Each row comes from the steps of one walk. Every step used is in the known rows, and no mark comes twice. Write the walk behind each row, first mark first.
(in the rows, 128 means zero)
Known rows
J/M/E: [ 96 117 103 119  90 167 193  91 193 125 104 130 172 131 156 167 114 103
 113 139 109  85 115 119 101 163 168 154  79 153 106 175 119]
Q/P/V/R: [171  77 113 106 153 106 160 184 148 107  83 189 111 143 175 134 116 118
 125 109 111 137 105 116  89  98 150 131 114 164 141 182 147]
Q/P/V/R/W: [168  88  83 102 139 103 158 154 162 104  84 225 112 144 170 117 108  96
 118 106 125 142 107 115 103  99 168 123 149 154 164 154 143]
R/V/P/D: [154 112 105  91 149  83 116 130 192 100 144 119 108 101 150 101 123  99
  93 141 115 163 119 159  95 154 121 109 113 109 125 169 145]
R/V: [148  90  89  93 122 129 142 107 158 102 115 141 164 117 134 118 120 132
  84 129 131 129 107 139  99 137 143 113 122 136 137 165 137]
H/D: [118 104 134 109 139 107 151 108 137 147  95 121 127 118 138 110  92 146
 115 115 153 140 126 127 112 125 144 113 122 115 130 134 147]
J/M/T/R/X/H: [ 59 162 121 120 117 149 238  89 105 123 107 147 159 151 147  90 132 172
 112 125  97 103 153 158 114 111 129 167  90  98 140 151 177]
Q/P/D/H: [ 96 108 143  92 152  48 150 171 137 137 104 105  90 116 182  89 106 121
 117 114 136 112 159 105 135 139  94 146 125 105  88 148 166]
T/M/E: [103 107 122  93  71 155 179 113 184 129 115 122 186 133 154 141  95 130
  82 122  99  76 111 120 102 173 170 159 112 174  90 171 113]
Q/M/T/R/W: [ 93 152  66  94  96 152 199  94 137 110 134 212 182 135 139 127 124 145
 114 120  93  85 117 102  76 118 179 101 126 105 157 169 138]
V/P/D/H/X/R: [106 128 159 103 151  73 131 115 125 174 104  79  48 121 186  56 103 141
  95 101 128 160 159 155 160 144  82 140 165  90  73 125 143]
M/T/R/X/H/D: [ 70 165 147 104 133 116 195  83  73 144  92 130 133 143 147  45 110 188
 112  94 144 134 167 166 116  91 108 136 120  72 139 137 201]
X/R/V/P/Q: [197 122  97  61 149  90 117 118 176 100 138 158 110 137 144 116 139 125
  87 173 106 148  92 182  83 146 106  80 154 151 145 199 104]
J/M/T/R/V: [106 152  67 103 107 188 183 100 136  88 110 170 194 139 153 131 120 154
 113 184  77  94 106 140  69 137 164 130  87 131 161 197 154]
H/D/R: [126 102 139 105 139 113 135  98 122 157 107 144 115 140 134 101  95 151
 101 121 134 147 103 110 143 131 130 125 155 126 125 139 130]
Q/M/T/R: [ 95 135  95 100 112 158 202 126 131 115 130 173 182 133 142 147 132 167
 125 128  87  69 110  98  64 118 164 108  99 111 129 192 142]
V/P/Q: [157 129 118  70 152  59 162 144 194  89 146 135 121 117 150 130 129 110
 130 164 106 128 112 136  67 120 126 105 115 137 114 191 111]
V/P/Q/M/T/R: [136 164  92  63 141  86 183 149 165  82 165 181 158 136 162 140 150 140
 163 179  65  77 115 117  24 118 146  85  91 120 126 225 124]
R/V/P/D/H/X: [120 123 119  87 140  56 104 125 136 124 106  76  88 111 191  31 101 115
 110 124 132 169 180 166 122 153  93 142 126 100  84 138 165]
W/R/V/P: [165  70 110  88 156 108 129 103 166  80 138 113 147 115 163  76 128 120
  90 145 110 130 116 175  67 130 130  94 151 139 158 177 130]
X/H: [100 105 134 108 115  93 188 104 141 134 105 106 153 123 133 110 102 145
  89  90 147 113 147 132 125 124 123 129 115 108 109 141 151]
H/X/R/W: [112 115 105 121 101 134 166  64 124 171  89 162 116 142 141  89  96 154
  59  88 152 156 119 151 157 127 134 123 192 114 133 118 115]
V/P/D/H/X: [ 95 128 153  98 146  47 137 128 138 147 107  69  80 109 189  56 101 126
 123 106 131 153 187 134 134 138  99 152 125  87  64 127 161]
Q/P/V/R/X/H: [149  86 140 107 155  77 178 164 120 125  77 177  91 156 174  68 130 126
 115  70 139 151 153 157 128  80 111 148 127 138 135 151 180]
M/T: [ 93 117 118  86 129 144 184 122 137 112 113 137 168 129 140 130 124 152
  91 117 116  89 104 104  95 112 164 131 104 111 125 158 134]
M/E: [109  99 118 101  94 150 175  94 183 123 114 127 166 126 153 153 113 114
  95 112 124  92 113 113 100 142 152 143 107 137 102 178 121]
X/H/D/R: [111 112 146 107 133  89 143  81 101 173  94 116 114 149 136  76  81 161
  89 102 154 138 144 131 163 130 111 130 150 115 116 123 154]
Q/P: [127  81 123  94 137  80 169 158 160 119 112 139 140 135 162 136 124 132
 112 124 133 109 121 114 106 122 141 115 124 131 117 173 134]
W/R: [117  77 140 109 144 122 180 112 140 113 113 120 152 108 143 102 108 150
  81 111 126 103 103 126  89 114 130 125 146 123 134 160 127]
R/V/P/Q: [180 123  88  56 148  66 124 137 189  66 150 145 127 120 154 108 133 105
 118 181 105 140 105 159  54 131 124  92 119 154 133 201 121]
T/R: [118 123 119 113 109 142 200 105 141 115 125 150 155 106 136 136 106 165
 111 141 105 119 107 115  88 114 132 123 125 116 130 185 148]
R/X: [121  98 142 111 132 118 200 111 150 121 121 138 125 112 126  92 140 145
  87  88 134 149 114 135 133 103 125 140 135 117 124 143 140]
V/R/X/H/D: [111 122 164 137 157 105 181  83  94 159  67 135  89 142 127  41  87 151
 100  72 171 169 167 161 147  97 100 144 153 100 148  91 193]
H/D/R/V/P/Q: [193 128 106  60 162  52  77 111 154 107 137 156  95 149 155  73 111 120
 119 191 117 170 108 155  93 146 102  93 152 157 137 189 127]
J/M: [105 105 109 124 123 138 197 119 172 121 106 138 154 121 141 153 115 131
 115 138 115 111 110 113 109 142 163 142  91 141 125 150 121]
W/R/V/P/D: [151  98 120 100 167  83 112 121 165  94 144 110 112  95 163  73 120 107
  80 134 115 155 116 175  75 148 108 114 142 113 148 172 140]
V/P/D/R: [137 124 144 101 154  80 140 136 180 127 155 133  86 121 150 109 130 110
  96 133  97 159 105 115 137 150 110 130 141 113 100 161 123]
V/P/Q/M: [161 123 103  70 149  45 165 161 202 100 160 155 127 121 149 139 145 108
 141 152  97 107 119 122  58 128 136  83 102 143 108 197  96]
J/M/T: [ 82 130 104 102 128 162 200 121 151 110 101 147 178 138 148 147 128 139
 112 138 100  81 113 105  93 134 183 143  76 122 130 151 126]

Write each row's walk
[113 102 140 123 113 134 166  95 112 173  87 129 122 136 145 105 100 180
  69  97 144 139 113 149 146 132 120 134 159 120 109 143 120] -> H/X/R
[169  91  97  82 140 105 128 106 189  84 138 124 143 118 154 105 131 109
  97 146 106 146 116 160  84 132 149  94 128 136 137 176 137] -> R/V/P
[123 111  99  99 109 125 167  77 154 124 133 187 132 133 128 105 113 124
  71 118 117 132  92 103 155 128 149 128 188 135 138 133 114] -> D/R/W
[ 90 122 115 102 105 118 163  61  97 176  76 133 105 139 163  49  90 160
  72  78 149 137 150 140 174 127 117 135 206 109 111 100 137] -> D/H/X/R/W
[152 103  86 110 126 144 178 117 159 102  91 216 121 128 149 111  97 106
 102  93 121 154 101 115 103  98 173 132 145 147 172 135 137] -> P/V/R/W
[163  68 108  79 135  80 153 191 168 112 104 165 128 135 187 135 134 124
 125 116 130 120 110 122 100 111 154 119  98 146 115 196 134] -> Q/P/V
[ 96 113 141 108 129  81 155  94 116 163  81  96 131 130 134  88  79 154
 107  89 170 134 162 145 128 122 125 120 111 102 116 120 167] -> X/H/D
[112 129 169 111 156  49 157 113 148 150 148 119  62 129 150  44 147 120
  77  90 120 181 153 158 178 132  67 154 150  92 101 125 156] -> V/P/D/R/X/H
[124  99 115  88 114 132 122  80  87 158  78 108 121 142 167  53  95 174
  64 107 146 138 143 166 154 138  99 135 174 130 107 137 151] -> D/H/X/R/V
[ 99 110  99  88 125 136 188 136 141 122 119 151 184 132 137 142 138 148
 111  97 115  68 113  91  88 121 184 107  89 115 120 165 121] -> Q/M/T
[125 100 149 107 139 122 184 107 136 134 133 163 117 135 124  78 147 155
  75  98 115 150 102 122 168 113 111 149 169 134 123 148 134] -> D/R/X
[150 119 117 106 142  94  98 109 143 155 116 119  80 128 164  76 115 138
  65 123 126 192 127 198 135 161  94 115 149 105 119 153 135] -> H/X/R/V/P/D
[109 121 156 121 152  98 170 124 140 148 142 164  87 124 126  74 132 135
  63  94 122 171 103 121 176 129  91 168 153 103 114 135 144] -> P/D/R/X
[176  93 103  79 142 113 111  99 174  99 151 149 129 140 149  96 144 118
  85 159  89 147  94 146 118 142 136 105 163 158 130 177 124] -> D/R/V/P
[148 100 116  81 132 105 111  81 123 141  98  94 101 141 189  45 116 148
  89 123 120 152 153 191 139 141  96 118 183 132 104 145 140] -> D/H/X/R/V/P
[ 95  89 167 112 146  95 200  91 108 133 107 105 133 120 140  40 128 165
  63  65 155 124 153 176 135 103  92 144 156 101 136 126 162] -> W/R/X/H
[135 104 142 112 144 117 199 122 121 122  83 167 101 135 144  67 123 141
  96  50 129 166 139 154 137  78 120 162 119 131 138 129 173] -> P/V/R/X/H
[135 111 109 102 129 111 118 118 147 131 135 162 116 123 130 100 111 127
  62 132 117 158  88 128 145 158 108 142 135 125 125 161 138] -> P/D/R/V
[ 90 156  83  94 100 165 204  77 131 100 125 189 174 131 141 116 108 149
 101 131  98 101 109 112  83 107 167 119 143  99 160 163 150] -> M/T/R/W
[127 111 156 109 155 108 154  95 116 159 114 151  99 136 132  58 121 160
  89 101 141 173 113 133 172 110 110 139 168 120 131 123 143] -> H/D/R/X
[176 101 114  83 158  94  80  92 153 122 129 139 111 142 154  72 109 126
 104 162 116 172 118 160 122 147 126  92 163 143 139 160 142] -> H/D/R/V/P
[ 85 131 158 110 127  99 146 113  87 191  80  95  73 124 167  65  85 169
  77  80 146 146 148 136 172 141  81 160 162  90  80 117 146] -> P/D/H/X/R
[140  97 106 111 108 141 128  84 108 159  90 139 133 139 141  84 105 170
  55 109 147 152 113 178 137 140 115 119 161 132 126 155 130] -> H/X/R/V
[ 95 105 145 103 121 123 159  92  92 178  70  99 109 142 167  69  93 178
  85  88 142 123 151 138 165 127 102 144 171 119  85 123 141] -> D/H/X/R
[132 112 103 109 112 145 172  74 150 146 111 182 118 131 126 121 113 138
  53 101 133 136  93 139 146 130 144 103 190 119 155 128 110] -> X/R/W
[156  89  95  96 119 156 138  89 141 130 109 158 139 133 128 118 121 157
  50 125 127 139  85 162 126 136 125 101 159 144 150 165 129] -> X/R/V
[111 166  89  70 124 115 199 149 134 100 139 190 177 136 142 147 132 161
 144 161  87  62 105  99  38 118 141 106  88 122 132 219 131] -> P/Q/M/T/R
[113 180  58  70 106 116 200 117 140  96 144 233 173 137 141 130 126 135
 135 156  94  74 105  99  48 117 155 100 115 118 154 193 126] -> P/Q/M/T/R/W
[131 104 113  96 128  96 100  73  97 156  94 129 127 157 139  54  85 156
  77 117 158 147 141 160 151 147 102 118 153 129 132 132 168] -> X/H/D/R/V
[ 88 108 142  95 120  98 169 110 105 147  77  84 137 124 169  69  90 160
 116  99 145 115 169 116 137 118 118 157 136 115  79 125 155] -> D/H/X
[155 137  97 100 133  99 130 117 173  95 155 141 113  97 160 104 117 118
 110 167  87 168 115 162  72 147 110 107 120 102 140 199 160] -> T/R/V/P/D
